Each row was made from one walk, in order. Every step used is in the known rows, and no mark comes twice. Write each row's walk.
Known rows:
Z E S: [ -3.1   6.7 -16.9 -14.2  22.6 -10.3  10.2   5.5 -30.0   0.7  -6.5  -6.5
   2.4 -12.7   7.5   7.8 -13.3 -17.3  -2.2 -15.7  -3.4  13.4 -20.5]
V B Z: [ -0.5 -12.4 -20.7   2.7  18.4 -17.0 -11.9 -48.9   1.2 -24.6   0.2 -14.4
  31.0  12.5  35.0 -18.5  25.6  35.5 -28.6   3.4 -12.2 -15.1  19.8]
M H E S A Z: [ -2.7   9.3  13.1 -13.8 -24.2   7.5  13.2 -11.1   2.4  51.3  -9.7  26.0
  47.5  14.2 -43.2 -24.4 -38.3 -26.9  45.9   3.5  20.5  -6.1 -40.0]
M H V: [  4.1  -3.7  12.1  -2.0  14.4  29.3   2.1 -11.4 -42.6 -54.1  12.4  28.9
  68.9  -2.7  25.4 -10.9  -2.9 -26.0  22.4  47.1   3.6  71.3 -10.6]
S A: [ -9.9  -1.6  15.6  -6.5 -25.5   2.7  -6.5   3.0  22.0   6.0  13.4  14.3
 -12.8  23.0   5.8 -10.1   0.5 -27.0   3.8   0.0  -7.6  -3.0  -5.6]
V B: [ -3.9 -13.5 -17.1  -4.1   8.5 -15.6 -14.6 -42.0   2.1 -24.1  -0.9  12.2
  14.8  13.6  48.4   3.4  22.3  18.3  -3.4  10.0  -6.0 -27.0  16.8]
Z E H: [-10.4  19.1 -13.9  20.3  26.0 -19.7   4.6   9.7 -56.4  -4.1  -6.1 -10.2
 -34.5 -12.3  41.6  23.0  11.1 -26.6  16.3 -17.5   3.9   3.6   2.7]
V B S: [ -0.3 -20.5  -8.2  -5.7   5.8 -19.3 -15.5 -28.3   3.1 -12.7   7.9  15.2
  -5.4  12.6  51.1  37.4  40.3  40.0   7.1   1.6  -2.9  -7.7   7.5]
Z A B S: [ -9.4 -62.5  10.3 -13.3  16.7  -3.9 -16.8  20.0 -22.1   6.6  -3.9   0.7
 -19.5 -18.3 -11.9  44.8   4.9  -3.9  14.8 -23.2  18.5 -10.7  -1.2]
S A B Z E: [  5.2  22.4  12.9  -5.2 -18.5  -2.2 -14.4  30.0  26.9   4.6  -4.2 -28.6
   5.9 -20.1 -57.3 -10.3  -1.9   1.9 -13.6 -20.3   0.4  -9.2  -2.6]
V B S A: [ -2.4  -3.6  11.2  -6.1 -23.5 -24.9 -20.7 -11.9  33.1  12.1  14.0   7.3
 -23.0  34.2  22.8  23.1  46.2  40.4   1.7   4.5  -7.4 -13.8  -0.8]
S A Z E: [ 15.5  22.5  -0.1  -8.2 -28.6  -2.4  -6.9  22.0  24.3   1.1   7.5  11.0
  -5.2   3.7 -16.2 -13.2  -9.5 -20.5  12.6  -0.6  -3.4 -15.7 -16.3]
B S A Z: [  6.9 -14.7  14.3  -9.3 -37.9  11.0  -2.9  17.1  36.9   9.2  21.3  34.0
 -23.0  14.6   7.0   8.7   1.1   5.6  27.5  -8.0  -0.8   4.7 -15.1]
S A B Z E H: [ -7.4  26.6  17.7  17.8 -13.9  -6.1  -4.0  32.3  17.9  20.5  -8.2 -35.7
 -29.7 -15.8 -42.3 -10.3   2.1   4.8  -5.6 -25.6   1.7 -19.0   9.4]
E H: [-25.7 -16.3  -4.7  22.5  16.0   2.0  14.6 -13.4 -32.5  -1.8  -0.4  12.5
 -44.2   4.5  60.7   3.4  -2.5 -24.5  20.2 -11.7   0.4  -3.0  20.9]
K N: [-17.2   7.5   1.7 -13.5  12.8   7.3   5.2 -25.4 -12.2  -2.5  16.8  29.6
  19.3   0.2  47.1  66.6 -26.2 -30.4   0.8 -12.8 -11.6 -26.2   6.8]
H M: [  7.1 -15.6   0.8   4.0  19.8  17.5   8.0 -15.7 -42.9 -50.1  -2.8  31.4
  18.2  11.2  39.3  -4.8  -5.6 -36.0 -36.7   6.8   4.2  32.5   3.5]
M H E S: [-12.6   0.2   2.5 -14.0  11.4  -1.4  13.0 -23.9 -44.3  35.4 -15.5  18.2
  59.6  -1.6 -12.4   0.1 -29.4 -31.1  42.7  -2.4  20.3  17.3 -34.2]
H M N: [ -1.0  -5.9  14.9   0.9  25.6  35.3   7.0 -29.7 -62.9 -10.6   2.2  50.9
 -11.8  23.2  51.3  16.9 -15.7 -45.0 -40.6   3.4   5.0  11.2  -0.6]
K Z: [ -3.7 -22.2 -18.6   3.2   1.1   7.4   2.9  -4.8 -28.1 -25.3 -21.8  60.9
  13.1   8.4   1.0  41.0   3.5 -31.7  35.8   2.0 -13.8 -21.9   0.7]
H V B Z: [ 15.5  -6.9 -16.6   8.2  20.4   8.6 -10.1 -36.1  11.1 -51.9   8.2 -15.4
  41.7   4.1  25.1 -24.1  24.8  34.7 -32.7  51.0 -12.6  24.1  35.5]
A B: [ -5.5 -23.7   1.2 -11.6  -1.1  18.9  -4.7   1.6  11.6 -30.4  -8.8  26.9
   6.6 -35.7  -1.8  15.9 -20.9 -10.2  21.1 -14.0   6.6 -22.2  15.8]
A B Z E: [  7.6   5.1 -15.5  -4.5  17.6   2.1  -8.5  15.4  -7.5 -28.8 -13.7 -22.6
  30.1 -48.1 -28.1   8.8  -9.9   4.3  -5.9 -26.2   5.2  -3.2   8.4]
Z E: [  4.0  12.9 -20.0  -7.0  20.6 -13.0  -7.7   6.6 -43.1 -22.4  -2.9  -0.2
  12.8 -19.9  24.4  24.9   4.7 -28.8   7.6 -11.6   0.8  13.3 -12.8]

Write each row's walk:
[ 14.8  11.4   5.4  -8.4 -30.6  -6.0  -8.2  34.9  19.9  11.5  15.1  16.2
 -18.6   2.1  -4.6  24.3   9.5   1.6  24.5 -13.7   1.3   7.3 -24.9] => B S A Z E
[  2.4   1.6  -5.5 -13.2 -26.0   4.5  10.2  -7.3  38.9  64.2 -11.2  17.4
  -6.8  10.2 -43.3 -19.5 -41.8 -22.8  28.0  -3.1  12.5 -35.9 -15.3] => H E S A Z
[ -4.0 -30.0   8.1 -15.1  -2.5  13.7  -6.8  17.3   9.8 -19.7  -1.0  27.9
  -8.2 -34.3  -0.4  48.8  -5.7  10.7  30.9 -23.9  10.8   1.0   7.6] => A B S
[ 11.7  -1.8 -26.7 -15.2   7.3   3.6  17.2   5.6  -3.2  -7.4  -5.1  15.9
   9.7 -17.6   3.1  -9.7 -34.6 -10.4  12.3  -7.9  -0.8  -9.6 -18.8] => A Z E S
[ -7.7  24.9   3.6 -13.2  -6.9 -13.0   7.6  22.3  -1.2  25.6   1.6 -15.0
 -15.0   5.8 -20.9  -3.3  -8.6 -13.1  -7.5 -11.3  -6.5   6.5 -29.9] => Z E S A
[ -7.1  -3.3  -9.4  31.7  17.3   1.4   4.8 -24.6  -7.5 -25.8   0.6   1.7
 -31.7  11.9  58.0  -4.9  25.4  16.7  -3.6  43.7  -1.9   1.9  47.4] => E H V B
[ -9.3 -27.6  -7.7  38.0  39.3 -10.9  -3.0 -23.2 -34.7  -9.4  -0.3 -41.7
 -23.8  19.4  36.5 -18.6  35.4  26.0 -33.1  37.8   0.3   2.9  39.7] => E H V B Z A
[ -1.1 -25.2  -3.2  -3.7   8.4  17.5  -2.0  -5.7  10.0 -26.2  -7.9  -3.4
  28.0 -34.6 -18.4  -7.5 -18.5   7.0  -4.0 -18.8   3.7  -6.2  20.3] => A B Z
[ 21.4  19.9  -0.2  -7.7 -27.0 -29.7 -21.0   5.7  33.1  10.0   8.1   2.5
 -13.2  16.1   4.8  25.1  38.2  43.7   9.0   2.5  -1.2 -25.0  -9.7] => V B S A Z E
[ 14.6  12.8 -23.1   2.0  29.3  -3.0  -0.3 -18.6   0.0 -30.8  -1.5 -37.7
  37.1  -4.1  -0.7 -21.7  19.1  43.8 -46.8  42.4 -13.4  29.4  14.1] => H V B Z E S
[-16.8 -12.9  22.9 -13.6 -20.8  16.4  14.2   9.8  48.3  26.5  -3.1 -11.2
  -6.4  -2.0 -53.1 -37.0 -32.8  13.9 -21.5 -15.9  -5.9 -13.0  -3.2] => E S A B Z
[ 11.6  20.0  18.4  19.1 -17.5  -4.5   9.2  33.7  -8.0  14.3   4.3  11.5
 -52.1  15.5   5.7  17.9  13.1  -0.9  -4.1 -10.4   8.4  19.2 -15.8] => B S A Z E H M
[ -4.8  22.1  14.3 -18.3 -14.9  -7.6   3.7  36.2  22.2  24.6  -9.1 -12.5
 -15.8 -17.7 -51.5   6.4 -18.2  -5.3  -0.6 -18.9   0.0 -12.4 -19.9] => Z E S A B
[ -7.2   3.9   3.3 -11.4 -16.7   2.9   3.9  -0.2  36.5  65.6 -20.4 -22.6
   4.3 -10.7 -81.0 -15.6 -32.3  -0.1   6.5 -19.5  15.5 -30.4  -4.5] => H E S A B Z
[  8.2   1.6  13.2  28.7 -21.4   4.7   4.0   3.8  38.7   1.4  14.0   9.7
 -56.1  24.1  28.4  -2.5  27.8  37.9   8.0  41.4  -2.3  -7.0  30.3] => E H V B S A Z
[ -5.9  -2.5  22.3  -5.2 -25.4  13.5  -8.9  13.5  45.5   1.7   1.6 -10.4
   2.0  -7.8 -46.2 -25.0  -9.2   4.3 -10.7 -15.5  -2.9 -14.5   8.6] => S A B Z
[  4.5  19.5 -14.5  30.0  36.6   0.6   7.4   6.2 -45.3 -25.2   0.9 -41.9
   2.3 -19.6  19.9 -11.8  12.5  -4.7 -18.1  11.4  -5.5  44.6  18.7] => B Z E H V
[ 15.4  30.3   3.4  19.3 -22.7  10.0   5.5  31.2  21.7  -3.8   7.9   3.8
 -34.0   3.8  -6.5 -17.3  -2.3 -18.2  11.8  27.9  -2.6   1.1   6.1] => S A Z E H V
[ -2.7  16.8  -1.0  -5.1   5.6 -11.1   9.4  10.9  -2.5  22.2   3.5 -44.1
  11.5   2.6 -32.4 -28.2  -6.5   5.6 -34.5 -18.9 -13.9  24.2 -25.1] => B Z E S A
[ 13.9  19.8  12.1  16.5 -22.2   7.7   1.9  43.6  16.1   8.9  16.0   4.6
 -50.5   0.3   2.9  17.8  16.2   7.8  23.4  16.6   0.6  27.3  -2.8] => B S A Z E H V
[ -1.8  19.8 -26.6  26.0  30.9 -38.1  -6.1 -24.7 -30.6  -2.7 -10.0 -45.1
  -1.1   3.7  33.5  -5.9  37.9  38.2 -24.4  -7.0  -4.0 -15.6  20.1] => V B Z E H
[ 15.2  28.2  -3.2   2.0   2.7  -7.5  -2.8  -4.8  28.6  -6.6   4.1 -44.9
  19.9  13.3 -26.3 -32.8  24.2  42.4 -52.1  44.8 -16.4  23.6   8.0] => H V B Z E S A
[-11.3 -51.7 -10.8   3.7  38.4  -7.2  -8.1 -17.0 -43.8  -2.5   2.8 -33.6
  18.2   7.6  11.2 -20.7   3.1 -13.3 -28.2 -13.8   1.5  12.2  -1.9] => B Z A
[ -9.1  14.3  21.9 -10.8 -12.1   3.7   8.9  -4.7   1.3  55.7 -18.9 -11.8
  59.0  -5.2 -80.0 -23.2 -32.9  -4.1  24.4 -11.7  20.4   1.5 -30.8] => M H E S A B Z
[ -5.3 -16.4   7.0 -15.4 -31.7  16.0  20.3   0.8  50.9  23.2   9.9  26.1
 -14.6  21.2 -12.6 -40.8 -37.5  -7.6   0.3  -1.8 -10.7 -18.7 -16.2] => E S A Z
